What can hang from each mark:
Q_88: Q_35 Q_102 Q_978
Q_537: Q_56
Q_35: Q_88
Q_395: Q_56 Q_102 Q_978
Q_978: Q_88 Q_395
Q_102: Q_395
Q_56: Q_395 Q_537

Each row was made from one small tree. The marks that hang from a mark follow it in brackets, in the order of their numbers. Every link used is in the known rows. Write each row's tree.
In the rows, zero is written as 128.
Known rows:
Q_102{Q_395{Q_56{Q_537} Q_978{Q_88{Q_35}}}}: [ 87 158 124 151 145 128 154  72 140 165 133  98 121  94 122 143 148 140
 142]
Q_395{Q_56}: [154 122 137 158 130 105 119 189 133  97 153  98  97 151 112  86 166 138
 170]
Q_978{Q_88 Q_395}: [128 131 132 126 145 147 109 149  80  97 128 165 170 222 121 141 134 109
 161]
Q_56{Q_395{Q_978{Q_88{Q_102}}} Q_537}: [147 123  78  81 158 143 149 109 110 117  98 174 102 128 163 103  79 124
  73]
Q_978{Q_88 Q_395{Q_56}}: [124 135 133 150 141 121 138 139  77 113 151 129 136 195 123 124 126 103
 156]
Q_537{Q_56{Q_395{Q_102 Q_978{Q_88{Q_35}}}}}: [ 81 100 103 133 110 116 131 135 133 137 124  92  92  62 105 169 103 107
 100]
Q_978{Q_88}: [132 121 133 125 143 125  88 181 105  88 120 150 146 176 119 141 143 129
 174]
Q_537{Q_56{Q_395{Q_978}}}: [127 124  73 157 142 158 134 183 120  72 147 101  60 127  98  80 126 132
  99]
Q_978{Q_395{Q_102}}: [132 103 131 118 109 146  94 151 121 104 138 132 149 179 103 142 157 124
 156]
Q_537{Q_56{Q_395}}: [130 137  90 159 130 145 123 195 104  74 153 119  97 152 111  55 152 145
 112]
Q_395{Q_56{Q_537} Q_102 Q_978{Q_88}}: [ 80  97  89 121 142 107 143 113 138 134 122  73  72  66 110 146  93 136
 111]
Q_978{Q_395}: [155 124 136 135 133 157 108 160 114  86 139 153 152 229 115 103 162 123
 164]
Q_88{Q_35 Q_978{Q_395{Q_56{Q_537} Q_102}}}: [ 94 127 167 145  93 105 148  56 161 194 133 123 183 129 159 112 135 121
 128]
Q_35{Q_88{Q_102}}: [185 144 188  97 127 123 114 169 124  98 117 158 145 116 135 166 119 151
 122]
Q_978{Q_88{Q_35} Q_395{Q_56{Q_537} Q_102}}: [ 82 115 140 131 111 102 159  63 125 174 136 109 148 136 137 133 130 123
 125]
Q_56{Q_395{Q_102} Q_537}: [121  99  70  89 120 150 123 137 146 104 130 147  96 146 128  54 156 166
 102]
Q_102{Q_395{Q_978}}: [133 148 115 143 141 173  91 160 138 101 131 123 122 142  86 149 172 141
 171]
Q_56{Q_395{Q_102 Q_978{Q_88}} Q_537}: [ 93  92  49  79 140 154 139 112 132 111 113 140  78 111 119 122  98 139
  88]
Q_395{Q_978}: [154 106 118 132 145 148  98 184 153  79 122 119  94 150  94 128 150 131
 162]
Q_35{Q_88}: [155 139 164 112 133 144 113 184 132  70 138 148 124 145 105 146 151 160
 144]
Q_56{Q_395{Q_102 Q_978{Q_88{Q_35}}} Q_537}: [ 95  88  83  79 121 134 145  90 161 147 110 143  93 101 129 136 118 131
 101]
Q_88{Q_35 Q_102{Q_395{Q_56{Q_537} Q_978}}}: [142 162 150 145 127 117 152  74 163 187 126  95 129  72 145 122 147 142
 121]

Which tree is each row?
[165 115 173 113 132  99 110 133 143 146  87 147 149 108 148 204 105  94
 153]  Q_395{Q_978{Q_88{Q_35 Q_102}}}
[ 81 102  65 128 125 134 122 159  97 103 126  92  76  72  91 157  85 117
  89]  Q_537{Q_56{Q_395{Q_102 Q_978{Q_88}}}}
[149 159 157 144 131 113 149  77 116 169 125 153 190 156 191  79  97 119
 102]  Q_88{Q_102 Q_978{Q_395{Q_56{Q_537}}}}
[148 120 111  86 140 127 157  83 143 150  94 176 119 119 172 116  99 116
  85]  Q_56{Q_395{Q_978{Q_88{Q_35 Q_102}}} Q_537}
[135 129 128 137 126 108 142 131 108 141 111 127 118  79 149 154  80  94
  86]  Q_537{Q_56{Q_395{Q_978{Q_88{Q_35 Q_102}}}}}
[166 173 165 105 138 161 111 134 124 121 119 147 141  75 112 208 116 143
 120]  Q_35{Q_88{Q_102{Q_395{Q_978}}}}
[113  87 110  88 107 124 122 132 151 140 112 143  95 104 115 180 120 101
 138]  Q_56{Q_395{Q_102 Q_978{Q_88{Q_35}}}}
[160 120 175 131 128  70 140 124 139 163 110 107 117  79 148 184  97  90
 148]  Q_395{Q_56 Q_978{Q_88{Q_35 Q_102}}}
[161 178 209 140  95 113  71 106 148 191 103 181 248 120 175 171 158 118
 180]  Q_88{Q_35 Q_102{Q_395} Q_978}
[166 124 189 117 119  84  96 142 126 147  94 162 185 138 163 177 131 106
 166]  Q_978{Q_88{Q_35 Q_102}}
[109 111  86 139 104 134 107 183 111  95 150  95  94 109 101  92 137 146
 103]  Q_537{Q_56{Q_395{Q_102}}}
[163 135 190 116 121 106 113 110 103 159 106 181 209 184 162 174 122  84
 151]  Q_978{Q_88{Q_35 Q_102} Q_395}
[128 117  96 149 157 132 159 135 158 101 138  80  59 117 111  69 141 154
 117]  Q_395{Q_56{Q_537} Q_978}
[ 87 160  88 149 160 145 144  98 106 132 139  98 105 104 111 125 128 148
 126]  Q_102{Q_395{Q_56{Q_537} Q_978{Q_88}}}
[ 82 116 105 125 128 119 150  90  97 141 140 107 130 142 126 121 115 131
 111]  Q_978{Q_88 Q_395{Q_56{Q_537} Q_102}}
[141 111  56 102 156 176 148 136 153  83 132 150  64 164 122  45 142 154
  93]  Q_56{Q_395{Q_978} Q_537}
[120 116 152 128 101 140  83 126 128 137 121 159 198 174 130 159 126 110
 158]  Q_88{Q_978{Q_395{Q_102}}}
[111 169 111 160 138 144 130 125 125 128 160  99 126 138 119  61 187 177
 144]  Q_102{Q_395{Q_56{Q_537}}}
[140 148 159 165 123 122 129 129 114 132 150 143 171 186 143 100 126  99
 158]  Q_88{Q_978{Q_395{Q_56}}}
[146 171 165 151 116 101 136  85 146 188 132 112 163  98 161  95 172 155
 135]  Q_88{Q_35 Q_102{Q_395{Q_56{Q_537}}}}
[153 155 191 149 116  93 160  47 143 200 125 155 208 147 202  92 113 107
 114]  Q_88{Q_35 Q_102 Q_978{Q_395{Q_56{Q_537}}}}
[ 94 148 156 115 113 131 165  69 127 151 144 132 160 101 136 142  90 144
  86]  Q_35{Q_88{Q_978{Q_395{Q_56{Q_537} Q_102}}}}
[126  89 118 137 115 108 117 164 160 117 140  57  62  73  84 151 129 126
 152]  Q_395{Q_56 Q_102 Q_978}
[105  99  70 139 115 145 121 173 128  97 141  79  58  77  86 120 113 132
  89]  Q_537{Q_56{Q_395{Q_102 Q_978}}}
[139 168 184 143 123 133 154 122 108 124 157 152 165 150 136 146 105 118
 130]  Q_35{Q_88{Q_978{Q_395{Q_56}}}}
